Each row was made from one small tree. Brackets hold a mark, then the marks that hang from it, in the order of their numbers. Every link used is in the known rows. Write each row's tree.
(in the rows, 128 means zero)
Known rows
[z_932 [z_953 z_79]]: [127 141 198 139 134 113 102 170  94 141 183 143 122 112  97 151 138 115
 127 172 153 124 152 140 109 149 156 162 137 108 105 108 110  87 120 143
 141 119 136 142 149]
[z_526 [z_324 z_79]]: [134 128 135 132 154 143 144 153 116 130 148 116 123  95 103 131 143 112
 123 116 141 116 171 161 127 122 117 193 143 115 130 106 141 121 102 120
 119 128 136 146 135]
[z_953 [z_681 [z_661 z_324 z_574]]]: [107  99 147 114 157 172 139 158 107 128 121 123 135 178 111 138 178 110
 150 158 156 103 156 233 124 149 130 184 153 129 136 109  89 122 135 174
 113 132 128 122 120]
[z_844 [z_661 [z_574 z_766]]]: [ 76 130 148 145 123 161  86 168  85 147 130 119 138 124 104 133 149 106
 126 142 145 124 128 137 123 147 136 165 166 136 138 110 106 158 153 174
 112 156 161 110 147]
[z_921 [z_661 z_574]]: [129  98 118 134 155 114 122 151 102 137 146 123 132  99 129 156 120 121
 149 150 148 121 145 195 124 119 136 150 154 119 126 111 120 115 131 172
 142 133 127 117 113]
[z_921 z_661]: [131 109 114 130 145 112 119 156 103 132 163 124 129 104 121 154 121 117
 141 138 136 106 142 177 123 125 134 141 150 100 128 118 122 117 126 156
 142 130 120 120 115]
[z_989 z_750]: [ 76 140 122 156 149 105 110 146 125 165 139 125 121 115 126 127 116 108
 116 145 139 143 139 137 141 142 115 167 140 100 149 108 144 118 124 122
 119 121 142 124 142]
[z_844 [z_661 [z_574 [z_766 [z_989 z_921]]]]]: [145 118 136 148  97 159  85 136  72 156 147 144 146 138  96 161 182 100
 133 175 135 154 145 148 124 159 141 124 188 125 121  94  64 156 165 197
 121 155 170 115 193]
[z_921 [z_661 [z_574 z_766] z_750]]: [ 99 119 119 137 172 109  92 151  84 171 135 113 141  94 125 170 111 101
 150 154 181 104 117 139 118 132 131 168 141 126 129 107 145 151 141 190
 123 145 154 105 107]
[z_681 z_661 [z_989 z_574 z_750]]: [ 66 166 110 164 148 152 104 116 117 163 174 100 164  94  93  85 138 108
 132  97 138 143 139 111 138 162 117 188 120 149 165 132 105 106 138 102
 107 145 178 153 143]
[z_921 [z_661 z_324 z_750]]: [124  92 102 123 198 119 131 143 110 132 138 142 131 135 110 165 122  79
 170 144 173 126 151 200 112 131 114 170 131 104 128 104 132 108 110 167
 119 123 120 120 123]
[z_989 z_574 [z_766 z_932] z_921]: [195 133 152 118 137 204  93  87 163 141 230 103 164  79 117 156 165  40
 160 143 111 172 134 115 125 157 122  90 138 133 119 123  58  98 162 147
 175 137 154 159 242]
[z_953 z_79 [z_681 z_661]]: [ 90 130 176 114 116 170 116 178 111 160 156 112 140 141 107 150 173 115
 121 143 116 101 146 164 138 169 153 170 156 114 129 116 122 127 167 153
 144 133 148 129 123]
[z_574 [z_661 [z_324 z_79] z_750] z_766]: [103 115 131 116 184 166  90 135  79 160 158 128 125 125  60 122 186  67
 116 123 169 116 127 183  89 121  95 212 120 128 120 109 132 151 113 168
  96 160 169 128 124]
[z_324 z_79]: [132 117 130 142 135 140 107 122 105 143 156 115 120 100 110 139 145 102
 125 122 123 106 158 171 132 135 114 171 138 127 129 111 133 121 121 128
 139 132 140 131 133]
[z_844 [z_661 [z_324 z_79] z_574 z_750]]: [ 92  96 122 148 178 188 123 129  99 139 105 138 121 143  94 150 171  67
 157 137 162 162 167 220 128 149  88 222 131 152 135  93 133 115 128 151
 104 131 148 125 145]
[z_574 z_766]: [110 143 148 133 134 118  83 147  99 149 157 113 139 114 109 136 129 104
 120 134 146  88 129 107 112 137 139 149 154 122 128 115 111 156 129 161
 121 150 151 118 142]
[z_989 z_574]: [117 141 131 126 153 153 100 121 135 127 168 103 148  92 107 128 130  80
 141 130 113 120 145 132 130 149 114 134 122 155 127 124 118 105 135 111
 148 138 138 151 151]
[z_79 z_526 z_750]: [ 88  81 139 117 114  60 126 131 104 125 132 152 124 168 138 153 124 114
 127 148 126 137 127 159 123 149 102 150 178  93 134  93 113 143 106 163
 108 152 148 110 153]
[z_932 z_953]: [140 135 173 145 139 114 112 161  89 133 166 143 105 130 117 138 127 127
 128 165 154 103 140 161 108 142 140 144 136 112 118 118 107  93 105 137
 122 120 123 135 122]
[z_661 z_574]: [111 111 140 146 151 124 113 147 116 143 131 125 127 121 129 135 132 111
 137 149 129 131 149 171 125 127 127 159 151 138 137 107 113 124 133 148
 138 131 134 126 133]
[z_844 [z_661 z_574]]: [ 86 112 138 153 133 164 114 166 103 135 120 132 126 134 116 133 152 109
 133 142 122 151 144 182 132 139 123 164 163 139 144 109 112 125 151 150
 127 135 140 124 139]
[z_681 z_953 [z_989 z_750]]: [ 54 151 137 194 158  82  98 142 100 177 166 120 153 116  98  93 119 133
 135 145 168 159 152 121 106 143 133 193 150 136 151 104  96 117 114 106
 119 135 144 140 139]
[z_953 [z_681 z_661 z_989]]: [ 85 125 152 148 125 145 112 157 100 156 161 115 149 157 103 116 163 144
 130 113 128  81 145 167 118 157 149 187 166 134 163 122  86 138 153 140
 114 150 151 137 106]
[z_574 [z_661 z_750] [z_766 [z_932 z_953]]]: [123 138 187 132 154 154  85 189  68 169 185 138  92 117  96 120 163 107
 108 155 171 108  86 125  73 132 125 159 124 109 110 134 110 128 136 164
 107 150 166 136 108]
[z_681 z_953]: [105 130 150 157 151 125 112 161 100 145 151 116 128 125 117 125 136 109
 138 158 135 128 150 155 110 136 129 142 151 142 116 116 100 118 114 124
 143 121 114 130 120]
[z_79 [z_526 z_324]]: [116 112 143 124 156  92 155 178 117 125 122 143 112 147 124 130 126 131
 123 147 142 144 145 146 112 135 119 171 161 101 142  93 129 132  84 148
 104 133 140 126 147]
[z_953 z_681]: [ 98 119 157 120 140 126 104 161 124 148 148 118 132 148 123 153 141 118
 126 154 129  89 143 172 126 150 137 152 160 118 138 109 125 133 150 140
 137 134 127 130 124]
[z_953 z_79 [z_681 z_989]]: [ 76 127 181 136 136 108  85 154 126 158 186 123 179 134  81 144 147 129
 133 136 137 115 166 137 103 160 168 207 172 134 147  93  95 131 168 139
 149 156 154 151 157]
[z_932 [z_953 z_79 z_681]]: [109 138 218 121 131 113  95 179 103 148 184 134 131 136  98 168 149 127
 125 195 164  97 150 159 110 165 165 168 146 110 108 101 118  95 145 148
 147 127 134 146 138]
[z_574 [z_661 z_750] [z_766 z_932 z_989]]: [117 120 139 144 144 156  90 166 104 172 168 136  93 132 105 127 180  97
 107 149 131 139 100 124  84 136 101 147 151  95 120 124 108 160 163 167
 122 157 180 122 132]
[z_526 z_324]: [118 135 141 131 160 128 144 176 130 124 140 128 124 122 113 126 127 118
 127 132 139 121 160 150 118 120 131 169 157 107 139 108 128 122 108 128
 114 125 126 141 136]
[z_932 [z_953 [z_79 z_526] z_681]]: [108 116 222 113 122  79 108 183  86 148 165 151 115 161 110 181 146 139
 120 209 168 115 136 153 103 181 153 171 150  98 109  86 124 104 118 169
 134 136 147 129 151]
[z_932 [z_953 [z_79 z_526]]]: [126 118 202 135 130  76 113 170  80 141 165 160 111 138 108 161 134 128
 124 190 159 148 139 141 102 160 144 166 143 102 108  94 111  99  96 164
 129 128 149 126 160]
[z_953 [z_79 z_526] [z_681 z_661]]: [ 84 108 177 109 112 130 126 182 100 157 138 128 130 168 118 161 171 127
 119 160 124 120 131 159 130 176 138 175 163 102 133 103 126 136 142 176
 131 140 162 114 136]

Write each row's tree
[129  75 128 109 161 128 131 139  84 124 152 155 103 153  76 117 198  97
 111 137 139 156 138 234  89 120  86 196 139 115 122 100 107 127  80 170
 105 155 152 125 145] => [z_574 [z_661 [z_324 [z_79 z_526]]]]
[130 115 209 119 107 107 112 156 106 115 200 148 124 125 108 162 141 104
 138 164 152 127 144 131 105 156 144 154 160  84  89 106  79  92 141 152
 139 138 137 146 173] => [z_766 [z_932 [z_953 [z_79 z_750]]]]
[ 86 121 181 120 124 166 119 176 109 162 140 109 146 140 114 148 176 118
 129 157 128 115 149 176 140 156 151 185 159 128 129 108 119 126 175 168
 145 136 151 125 124] => [z_953 z_79 [z_681 [z_661 z_574]]]
[104 100 128 141 203 132 127 129 121 144 108 143 128 154 118 147 135  76
 165 156 166 153 160 194 113 136 109 194 132 141 136  92 119 117 115 158
 114 122 133 126 138] => [z_661 z_324 z_574 z_750]
[ 35 145 168 151 144  83  86 150 130 186 181 120 174 125  86 140 134 129
 121 147 158 141 155 120 122 166 157 225 161 110 160  86 124 128 167 128
 134 149 170 147 166] => [z_953 z_79 [z_681 [z_989 z_750]]]
[108 136 134  90 175 174  85 138 106 115 192 111 156 109  51  97 179  64
 124 130 147 118 123 153  84 123 112 159 122 151 113 128  87 132 123 160
 114 172 161 152 157] => [z_989 [z_574 [z_661 z_324] z_766]]
[103 133 132 150 121 134  89 166 107 174 183 130 101 116 100 106 174 113
  85 159 143 158 101 114  97 127 108 153 157  64 122 123 102 152 156 161
 114 156 184 122 157] => [z_574 z_661 [z_766 z_932 [z_989 z_750]]]
[140  83 108 120 181 118 135 145 104 108 145 136 142 123 109 158 133 101
 168 158 174 130 162 225 109 114 131 170 149 114 122 101  94 107 111 187
 130 131 115 120 137] => [z_921 [z_661 z_324 z_574]]
[ 86 152 123 168 125  88  87 134 106 174 149 125 124 121 121 135 128 116
 106 168 164 135 132 100 126 150 122 154 157  75 132 103 125 148 134 152
 107 138 175 111 164] => [z_574 [z_766 [z_989 z_750]]]
[173 108 125 108 136 147  96 132  78 138 187 162 141 155  55 125 212  81
 120 172 142 149 140 190  79 122 131 134 171 104 104 101  41 151 125 205
 112 163 163 130 186] => [z_574 [z_661 z_324] [z_766 [z_989 z_921]]]
[152 115 210 131 121  96 115 179  92 131 180 156 102 133 117 160 145 120
 130 182 155 150 131 123  92 169 142 157 145  91  98  99  89  95 110 168
 145 131 150 130 181] => [z_766 [z_932 [z_953 [z_79 z_526]]]]
[ 85 126 118 139 153 117 101 150  96 157 166 148 118 147  75 103 179  99
  99 171 174 162 125 166  88 121 104 178 152  70 123 107  99 145 117 176
  85 151 175 122 164] => [z_574 [z_661 z_324] [z_766 [z_989 z_750]]]
[170 130 183 161 118 114  93 159  78 137 174 135 100 120 127 150 150 131
 134 197 185 110 130 122  89 149 141 135 156  97  92 114  60 119 137 184
 126 144 157 123 161] => [z_661 [z_574 [z_766 [z_932 z_953] z_989]]]
[146 143 109 125 151 151  95  85 142 171 221 101 175  53 113 172 131  62
 154 164 153 183 130 137 149 142 118 108 126 102 130 115 118  92 141 157
 154 129 158 145 214] => [z_989 z_574 z_750 z_766 [z_921 z_661]]
[118  85 123 111 143 115 125  95 109 104 152 137 140 145  99 151 152  76
 147 126 153 119 172 208 123 136  95 190 155 106 111  94  96 120 102 148
 106 146 133 132 162] => [z_661 [z_324 [z_79 z_750]]]
[ 71  99 171 126  99 102 137 165  73 140 141 136 137 164 112 141 164 111
 135 158 133 159 136 145 120 164 118 160 176 104 104 101  92 130 106 162
 120 142 149 109 139] => [z_681 z_661 [z_953 [z_79 z_526 z_750]]]
[100 126 150 125 158 167  85 174 101 172 168 124 108 116 101 118 165  87
 107 125 133 118  90 114  89 127 111 161 137 117 130 127 118 160 158 162
 125 160 172 127 119] => [z_574 [z_661 z_750] [z_766 z_932]]
[ 73 115 176 131 119  97 110 149 104 136 167 125 158 129 100 144 140  94
 142 162 132 149 157 139 116 142 135 159 172 119  96  96  96 122 133 134
 149 138 126 135 151] => [z_681 [z_953 [z_79 z_750]]]
[ 98  95 131 138 160 168 130 154 109 111 118 146 131 160  95 132 163  90
 154 149 148 160 162 215 116 139 120 181 161 138 136 100  85 113 131 166
 110 134 128 125 161] => [z_844 [z_661 z_324 z_574]]
[ 96 137 182 136 144 159 121 177  78 173 136 132  96 164 129 153 154 130
 130 171 167  75 123 181 128 174 131 164 123 114 132 124 139 103 135 143
 101 117 141 126  69] => [z_932 [z_953 [z_681 [z_661 z_750]]]]
[ 66 113 133 160 160 165 112 164 108 162 101 138 117 140 123 146 142  92
 142 143 131 163 138 175 136 150 106 181 147 146 154 103 142 127 157 142
 118 129 146 120 123] => [z_844 [z_661 z_574 z_750]]
[124 123 139 157 125 109  90 135  98 154 141 123 128 126 121 144 143 117
 126 171 153 123 143 133 111 137 129 147 170 115 123 102  95 153 142 177
 125 150 165 110 155] => [z_661 [z_574 [z_766 z_989]]]
[123 113 143 130 191 145 101 142 116 141 133 126 136 133 114 148 141  64
 163 149 187 129 134 131  96 147 119 187 138 134 119 100  89 144 133 186
 118 146 156 120 167] => [z_661 z_324 [z_574 [z_766 z_932]] z_750]
[ 93  91 144 108 133  63 159 162 115 113 122 152 121 165 128 142 120 127
 127 145 146 146 142 152 117 138 104 169 185  84 136  86 121 142  87 152
  89 149 144 127 154] => [z_79 [z_526 z_324] z_750]
[181  95 133 130 141 144 108 113 118 161 193 126 156  93 129 183 147  90
 163 173 149 169 142 192 126 117 144 112 169 102 130 103  86 114 142 202
 158 129 139 122 182] => [z_989 z_766 [z_921 [z_661 z_574]]]
[110 111 137 114 132 116 146 133 117 114 149 122 133 118 108 139 139 107
 126 114 146 115 168 170 134 120 103 192 163  93 124  99 133 127 107 125
 104 143 139 145 139] => [z_526 [z_324 [z_79 z_750]]]
[ 68 162 134 176 166 130  79  81 162 175 212  96 174  80 104 115 118  88
 140 126 157 188 138  99 121 147 111 174 127 126 170 116 107 104 141 107
 126 144 183 159 205] => [z_681 [z_989 z_574 z_750 z_766]]
[161 131  82 130 133 121 106  97 117 157 194 125 158  75 102 166 139  85
 148 176 139 169 149 145 148 155 115 106 133 105 113 105 111  93 144 147
 153 130 154 141 189] => [z_766 [z_989 z_574 z_750 [z_921 z_661]]]
[ 72 108 184 117 134  65 153 182 102 123 141 143 147 153  98 142 138 118
 138 172 160 176 157 129 103 145 123 180 183  98 105  76 109 128  89 147
 117 143 138 134 165] => [z_681 [z_953 [z_79 [z_526 z_324] z_750]]]
[116  93 126 139 152 184 125 133  94 113 127 134 130 136  86 139 180  82
 148 135 154 153 176 231 127 140 106 205 146 142 126  99 102 112 123 156
 115 137 137 127 163] => [z_844 [z_661 [z_324 z_79] z_574]]
[157 152 140 133 142 183  89  86 166 167 222 100 160  70 126 152 151  46
 148 154 131 199 128  97 141 161 111 109 126 113 129 117  86  94 160 136
 162 127 171 156 252] => [z_989 z_574 z_750 [z_766 z_932] z_921]
[ 75 130 174 139 121 147 104 162 108 163 178 115 169 144  81 129 172 134
 130 119 127 105 157 147 117 165 170 206 169 130 152 111  89 132 170 148
 134 153 161 143 131] => [z_953 z_79 [z_681 z_661 z_989]]
[134  61 105 103 153 103 137 101  91  98 153 131 147 117 101 171 145  90
 168 141 183 120 169 245 122 115 104 190 157 102 104  91  98 110 110 185
 116 150 124 122 143] => [z_921 [z_661 [z_324 [z_79 z_750]] z_574]]
[100 145 145 111 166 192  73 153 115 159 188  99 133  84  87 112 167  60
 119 116 125 124  90  94  95 138  99 149 110 153 119 137 120 142 166 140
 136 169 182 150 136] => [z_989 [z_574 [z_661 z_750] [z_766 z_932]]]
[212  89 115 113 154 161 119  82 111 135 215 130 161  97  94 188 174  57
 170 152 171 153 168 227 117 125 126 140 150  88 110  98  77 103 106 200
 144 127 134 129 208] => [z_989 z_766 [z_921 [z_661 [z_324 z_79]]]]
[104  79 133 119 108  72 122 110  91 131 139 139 118 146 129 156 140 107
 123 133 132 128 140 171 132 153  89 173 166  99 122  88 125 141 103 153
 110 156 156 111 154] => [z_324 [z_79 z_526 z_750]]
